What can hang from each mark
q250: q567 q647
q755: q567 q647
q567: q755 q858
q647: q250 q339 q755 q858
q339: q647
q858: q567 q647

Each row was made from one small tree. The marks that hang from a mark follow it in brackets, in the order of their numbers. Every link used is in the known rows. Write each row's tree.
In the rows, zero is written as 128.
Known rows
q755(q567(q858)): [177 139 115  91  79  97 109  67 150 128 161 157 127 110 118 119 142 109]
q339(q647(q755)): [149 131 145 107 105 115 117  81 146 117 136 136 102 105 127 127 142 132]
q858(q567 q647(q250)): [137 124 125 109 101  68  75  60 147 111 141 140 103  75 126 120 144 106]
q339(q647(q755(q567))): [150 123 142 101 106 114 115  68 153 115 135 140 109  84 122 126 127 128]
q339(q647(q250 q755 q858)): [144 158 119  90 127 109 100 111 155 114 136 129  87  88 102 127 128 149]
q858(q567): [145 123 142 123  93  91  96  66 136 117 148 158 116 111 140 129 141 108]
q755(q567(q858) q647(q250 q339)): [193 136 108  69  98  85  74  76 167 137 167 138 107  65  88 113 120 102]
q250(q567): [155 140 123 102  91  91 123  98 124 122 167 161 111 132 123 128 170  98]
q858(q567 q647(q250 q339)): [145 127 121 113 103  74  68  69 152 132 141 143 101  67 112 125 135 108]
q250(q567(q858) q647): [168 145 103  88  82  99 144 105 158 123 170 171 118 134 128 107 197  88]
q755(q567 q647(q250 q339 q858)): [173 145 114  79 122  80  62  95 164 125 162 133  98  54  93 126  99 117]
q755(q567 q647): [170 113 144  91  96  82  86  57 150 108 162 137 116  79 134 120 122  97]
q567(q755 q858): [189 160 103  99  61  99 119  99 154 128 182 158 137 161 120  95 191 115]
q567(q755(q647(q250 q339 q858))): [174 156 115  94  99  86  78 120 158 121 177 136 109 112 103 104 150 122]
q755(q567 q647(q858)): [175 137 125  92 109  79  82  78 158 108 165 133 120  75 134 124 112 109]
q647(q250(q567) q339 q755 q858): [151 197  74  81 142  95  85 168 155 147 158 152  98  97  66 141 125 145]
q858(q567 q647(q250 q339 q755)): [139 143 109 108 120  75  66  89 161 134 136 142 108  65 106 130 126 124]

Which tree is each row?
[141 140 133 114 106  97 111  99 165 108 149 161 110 111 148 121 150 116] -> q250(q647(q858(q567)))
[148 140 109  92  91  71  98  91 141 112 165 142 105 104 109 106 178 104] -> q858(q647(q250(q567(q755))))
[187 156  85  97  84  84 118  98 146 146 171 155 125 118 115 120 180  95] -> q250(q567(q858(q647(q339))))
[155 168  98 105 114  91  72 124 159 136 160 154 103  94  84 123 126 134] -> q647(q250 q339 q858(q567(q755)))
[195 128 117  82  86  84  93  59 161 119 170 139 128  87 129 111 135  95] -> q755(q567(q858) q647)
[179 163  80  90  91  82 122 105 149 134 168 153 133 122 122 120 182 103] -> q250(q567(q858(q647(q755))))
[198 160  90 105  63  87 105  95 166 141 177 148 140 136 118  95 188 112] -> q567(q755 q858(q647(q339)))
[142 155 116  81 123 101  76 114 155 143 145 152  96  80  67 136 106 139] -> q647(q250 q339 q755(q567))
[139 144 120  92 107 100 136 122 156 113 157 169 114 124 127 121 177 106] -> q250(q567 q647(q755))
[179 138 108  93  79  84 103  58 156 128 160 148 131  95 126 114 146 105] -> q755(q567(q858(q647)))
[192 159  76  97  72  84 123 105 154 140 184 158 139 130 111 102 198  95] -> q250(q567(q755 q858(q647(q339))))
[149 167 121 106 123 109 105 142 175 133 148 157 109 116 122 129 139 138] -> q250(q647(q339 q755 q858))
[145 148 112  90 116  81  73  94 160 136 142 138 104  68  93 128 123 129] -> q858(q647(q250 q339 q755(q567)))
[147 174 103 114 129  92  88 121 158 121 145 150 129 108 132 141 120 144] -> q647(q755 q858(q567))
[158 156 107 103 110 100 125 134 161 132 166 169 107 113 118 125 165 105] -> q250(q567 q647(q339 q858))
